Known rows, with every step that occurs:
J > K: [-3.23 -0.53  0.29 -6.10 -1.67  2.64  3.66  0.87 -1.71  2.89 -1.52 -1.97
 -4.38 -1.95  0.92  1.85  0.22 -3.03  1.53 -3.97  1.69 -0.48 -0.11]
J > K > U: [-2.58 -1.18 -0.70 -3.21 -0.69  4.26  4.41  0.68 -1.24  0.19 -1.15 -1.04
 -4.07 -2.03  0.73  2.54  0.11 -2.97  2.91 -5.68 -1.11 -1.28  0.62]
W > X > J: [-3.44 -3.24 -0.54 -5.37 -1.64  3.61  0.95  0.10 -3.31  2.29  4.33 -1.64
 -3.26  2.61 -0.81  2.70 -2.84 -3.47 -3.69 -1.60  8.87  1.44  1.25]
C > K > U: [-3.73 -3.38 -1.17 -3.27  0.83  5.54  3.25  0.55 -1.22 -0.06 -0.32 -2.35
  0.79  1.36 -0.26  2.76 -1.44 -2.99  3.49 -8.26 -1.59 -1.25 -0.81]
C > K: [-4.33 -2.58 -0.24 -6.11 -0.30  3.72  2.61  0.72 -1.65  2.78 -0.31 -3.49
  0.59  1.38  0.55  2.32 -1.46 -2.96  2.06 -6.47  1.07 -0.54 -1.62]
U > K > J > X > W: [-3.25  2.66  1.69 -0.25  2.93  0.48  2.57 -0.24 -1.84  6.11  3.19 -0.43
  1.02 -2.57 -0.48  0.68 -1.93 -3.09  0.53 -1.03  5.13  1.89  1.25]
U > K > F > S > J > X > W: [-1.07  4.85  0.21 -0.14  1.67  0.89  2.03 -0.15 -2.86  5.86  4.62  2.74
  1.64 -1.60  1.55 -0.06 -1.15 -3.23 -2.55  1.92  3.91  1.69  1.75]
W > X > K: [-1.32  0.32 -0.22 -7.24 -1.55  3.93  1.76  0.91 -3.34  1.99  1.42 -1.87
 -3.12  2.74  3.26  1.37 -0.74 -3.58 -2.13 -3.69  5.31  0.03  2.95]
C > K > J > X > W: [-3.14  0.32  0.73  0.21  2.46  0.99  0.18 -0.12 -2.36  4.12  1.01 -3.23
  2.56 -2.20  0.73  2.40 -2.95 -2.49  1.96 -1.15  4.61  0.69 -0.12]
S > J: [-1.75 -2.01 -1.17 -6.03 -0.33  2.82  0.83  1.25 -0.60  3.11  0.96  1.51
 -0.90 -0.04 -0.93  2.19 -1.21 -3.14 -0.39 -2.07  6.36  0.76 -1.15]
J > X > K > C: [ 0.25  0.98  0.39  0.38  1.90  3.12  1.43  0.59 -0.88 -0.69 -0.12  1.41
 -0.92 -2.75  1.73  0.22 -1.15 -3.64  0.17  0.57  2.88  0.03  3.15]
W > X: [-3.12 -2.01 -1.16 -5.71 -0.35  4.36  2.11  0.67 -2.45  1.98  4.09 -2.03
 -4.18  2.63  2.01  3.21 -1.37 -3.70 -2.92 -5.80  5.11  0.40  1.64]
C > K > J > X: [-3.66  1.26 -0.26  0.52  1.02  2.20  1.37  0.63 -2.07  2.71 -0.58 -2.91
  2.99 -1.55  2.63  2.21 -3.53 -2.50  2.46 -4.81  5.40  0.80 -0.98]
F > S: [-2.43 -0.06  0.11 -4.32 -0.63  1.71  1.83 -0.17 -1.71  4.38 -0.10 -1.98
 -0.33  1.07  0.80  3.22 -1.55 -3.42  0.51 -0.27  0.38  0.24 -0.18]
U > K > C: [-3.02 -2.05  0.78 -2.74  1.55  2.14  3.78  0.03 -0.48  3.60  2.00 -0.41
  2.48  1.18 -2.00 -1.16  0.21 -3.92 -0.29 -5.88 -0.41  0.04  0.88]
X > J > K: [-3.51 -1.91  1.05 -5.66 -2.89  1.95  2.24  0.38 -2.52  3.48 -0.97 -1.36
 -3.43 -1.66 -2.69  1.20 -1.88 -2.72  0.24  0.41  5.64  0.83 -0.48]
S > J > X: [-1.65 -0.16 -1.56 -2.56  0.75  3.07  0.99  1.37 -0.42  2.25  1.38  3.03
 -2.65 -3.04  1.67  2.09 -2.17 -3.15 -0.69 -0.93  8.03  1.49 -0.28]
F > S > J > X > W: [-0.32  1.38 -0.04 -2.25  1.16 -0.11 -0.29 -0.31 -1.79  6.50  0.87  1.66
 -0.55 -2.27  1.89  2.58 -1.92 -3.27 -1.44  5.77  3.89  1.52  0.51]
F > K > J: [-2.01  2.81  0.51 -2.68 -1.95  3.48  0.76  0.43 -2.01  4.51 -2.96 -3.14
  0.59  0.61  1.32  3.10 -1.04 -2.60  2.86 -1.39  3.13  0.70 -0.22]
S > F > K > J > X: [-2.05  3.85 -1.11 -0.45 -0.87  5.21  0.58 -0.46 -1.93  0.72  0.28  2.72
 -2.07 -1.22  6.76  2.56 -2.57 -2.15  0.45 -0.89  3.42  1.67  1.11]
K > J > X: [-2.31  1.87 -0.29  2.10  1.97  2.05  1.31  0.54 -1.17  1.87  1.37 -0.31
  0.04 -3.08  1.18  3.17 -3.42 -2.80  1.17 -1.82  7.31  1.49  0.50]
C > K > J: [-3.80 -0.73 -0.14 -2.25  0.11  1.69  1.27  0.54 -2.07  3.97 -1.05 -4.33
  4.71  0.86 -0.02  2.25 -2.80 -2.53  2.97 -5.86  3.65  0.19 -1.93]

Rows:
[-3.54 -1.84 -0.29 -5.58 -3.41  2.29  1.88  0.33 -4.05  3.49  1.59 -2.35
 -4.54  1.02  0.70  1.67 -1.96 -3.31 -3.13 -2.19  8.35  0.96  1.16]
W > X > J > K
[-1.15 -0.04 -0.86 -5.01 -1.31  0.58  0.43  0.32 -1.62  5.59 -0.93  0.38
  1.20  0.84  1.34  2.29 -1.69 -3.39 -0.29  1.21  3.27  0.88 -1.13]
F > S > J
[-2.92  4.04  0.11 -1.79 -0.04  2.20  4.07  0.12 -2.81  4.19  2.83 -0.17
  2.39  1.58  0.64  0.53 -0.91 -3.36 -0.80 -3.82  0.76  0.70  0.94]
U > K > F > S
[-0.02  2.43 -1.57 -0.32 -0.47  2.36  0.38  0.54 -2.46  2.27  2.04  1.65
  2.41  0.52  0.61  2.51 -1.79 -3.05 -1.73  0.65  4.70  0.77  0.18]
K > F > S > J
[-1.31  2.46  0.41 -3.19  0.57  3.88  2.19  1.14 -1.53  0.51 -0.47  1.18
 -3.64 -2.72  2.58  1.50 -1.62 -3.12  0.92 -0.08  4.81  0.54  2.24]
J > X > K
[ 1.78  2.17 -0.28  0.22  0.25 -0.24 -0.59  0.38 -1.61  3.69 -2.06  2.23
  3.06 -1.36  3.81 -0.15 -1.50 -3.65 -0.84  4.45  3.20  0.76  1.59]
F > S > J > X > K > C
[-1.88  3.86 -0.59 -2.32 -0.70  1.45  2.90  0.56 -2.72  5.38  2.08  1.78
  3.83  1.51  0.85 -0.14 -1.05 -3.24 -1.62 -2.61  3.19  1.21  0.15]
U > K > F > S > J
[-1.11  1.46 -0.42 -5.38 -3.08 -0.60  1.29  0.47 -2.39  6.92 -3.55 -0.69
 -0.04 -0.80  3.26  1.30 -0.63 -3.13  0.34  0.79  2.20  0.38 -1.21]
F > S > J > K
[-1.58 -0.56 -0.72 -6.47 -2.39  1.61  1.95  1.43 -1.43  4.56 -1.81  0.39
 -2.24 -1.93  1.50  0.99 -0.05 -2.89  0.52 -2.31  5.23  0.37 -1.29]
S > J > K
[-1.45 -1.45 -1.72 -4.10 -1.22  3.11  2.41  1.19 -0.99  1.47 -1.70  1.39
 -2.22 -1.97  1.19  1.42 -0.12 -2.89  1.65 -3.88  2.99 -0.44 -0.33]
S > J > K > U
[-2.25 -3.44 -0.09 -2.60 -1.95  1.53  0.91 -0.03 -3.54  2.64  1.89 -2.04
 -2.09  1.01 -0.07  0.57 -1.38 -3.55 -3.97 -1.48  6.21  0.62  2.12]
W > X > J > K > C
[-1.50 -0.99 -1.03 -2.87 -0.79  6.43  0.48 -0.90 -0.90 -0.14  1.12  2.54
 -1.28  1.54  3.68  1.07 -0.21 -2.83 -0.80 -2.07 -2.33 -0.03  1.66]
S > F > K > C
[-1.23  3.98  1.37 -0.02  0.80  3.14 -0.17 -0.16 -2.25  5.09 -0.82 -1.69
 -1.64 -2.33  2.00  3.38 -1.40 -2.57  1.83  3.33  3.77  1.23  1.45]
F > K > J > X > W
[-3.01 -2.48 -0.05 -3.34 -1.91  3.62  2.88  0.07 -2.13  1.03 -0.95 -0.83
 -3.06 -1.71 -3.10  1.70 -1.70 -2.74  1.56 -0.88  3.32  0.05  0.37]
X > J > K > U
[-1.40  3.31 -1.79  0.95 -0.13  2.36  0.54  0.83 -3.29  2.21  0.36  0.48
  3.82 -0.58  4.48  1.79 -2.91 -2.75 -0.48 -1.73  4.00  0.59 -0.71]
C > K > F > S > J > X
[-1.04 -0.99  0.43 -2.10 -0.43  5.02  0.92  0.27 -0.89  2.53 -1.92 -1.66
 -0.34  1.26  0.35  1.97  0.74 -3.48  1.20 -1.56 -1.60 -0.58  1.09]
F > K > C
[-1.76  4.78  0.31  0.39 -0.69  4.04  1.00  0.63 -1.96  3.53 -2.75 -1.48
 -0.84 -1.77  3.90  3.04 -1.96 -2.62  2.39 -0.57  4.49  1.22  0.60]
F > K > J > X
[-0.86  1.95 -1.15 -1.85 -0.35  1.12  0.69  0.55 -1.45  4.66 -0.14  1.65
 -0.28 -1.62  3.90  2.53 -2.47 -3.37 -0.61  1.97  4.83  1.42 -0.33]
F > S > J > X
[-2.31  2.30 -0.94 -3.33 -1.99  5.03  0.33 -0.62 -1.92  1.46  0.08  1.30
 -0.69  1.00  4.34  2.19 -1.90 -2.04  0.84 -2.01  1.74  1.04  0.47]
S > F > K > J
[-2.84 -2.52 -1.05 -3.46 -2.30  3.64  2.61  0.14 -3.81  1.39  2.17 -1.66
 -4.57  1.08  0.82  2.22 -1.79 -3.23 -1.97 -3.54  5.90  0.35  1.90]
W > X > J > K > U
[ 0.90  3.73 -1.29 -0.67  0.53  4.02  0.35  1.90 -2.08 -0.11  1.32  4.48
 -0.64 -2.99  2.65  0.53 -1.85 -2.90 -1.21  1.15  8.93  1.25  1.92]
S > J > X > K > F
[-2.51  1.61 -0.77 -0.98 -0.46  3.00  1.69  0.32 -3.41  2.23  0.76 -2.79
  3.86  1.78  1.89  2.52 -1.96 -2.83  0.54 -3.85 -0.05 -0.46 -0.68]
C > K > F > S
[-1.18  2.45 -0.75  0.14  0.16  3.51  1.52  0.10 -2.76  1.34  3.05 -0.33
  0.86  0.78  0.19  3.48 -1.70 -3.11 -0.89 -0.87  1.86  0.16  1.08]
K > F > S
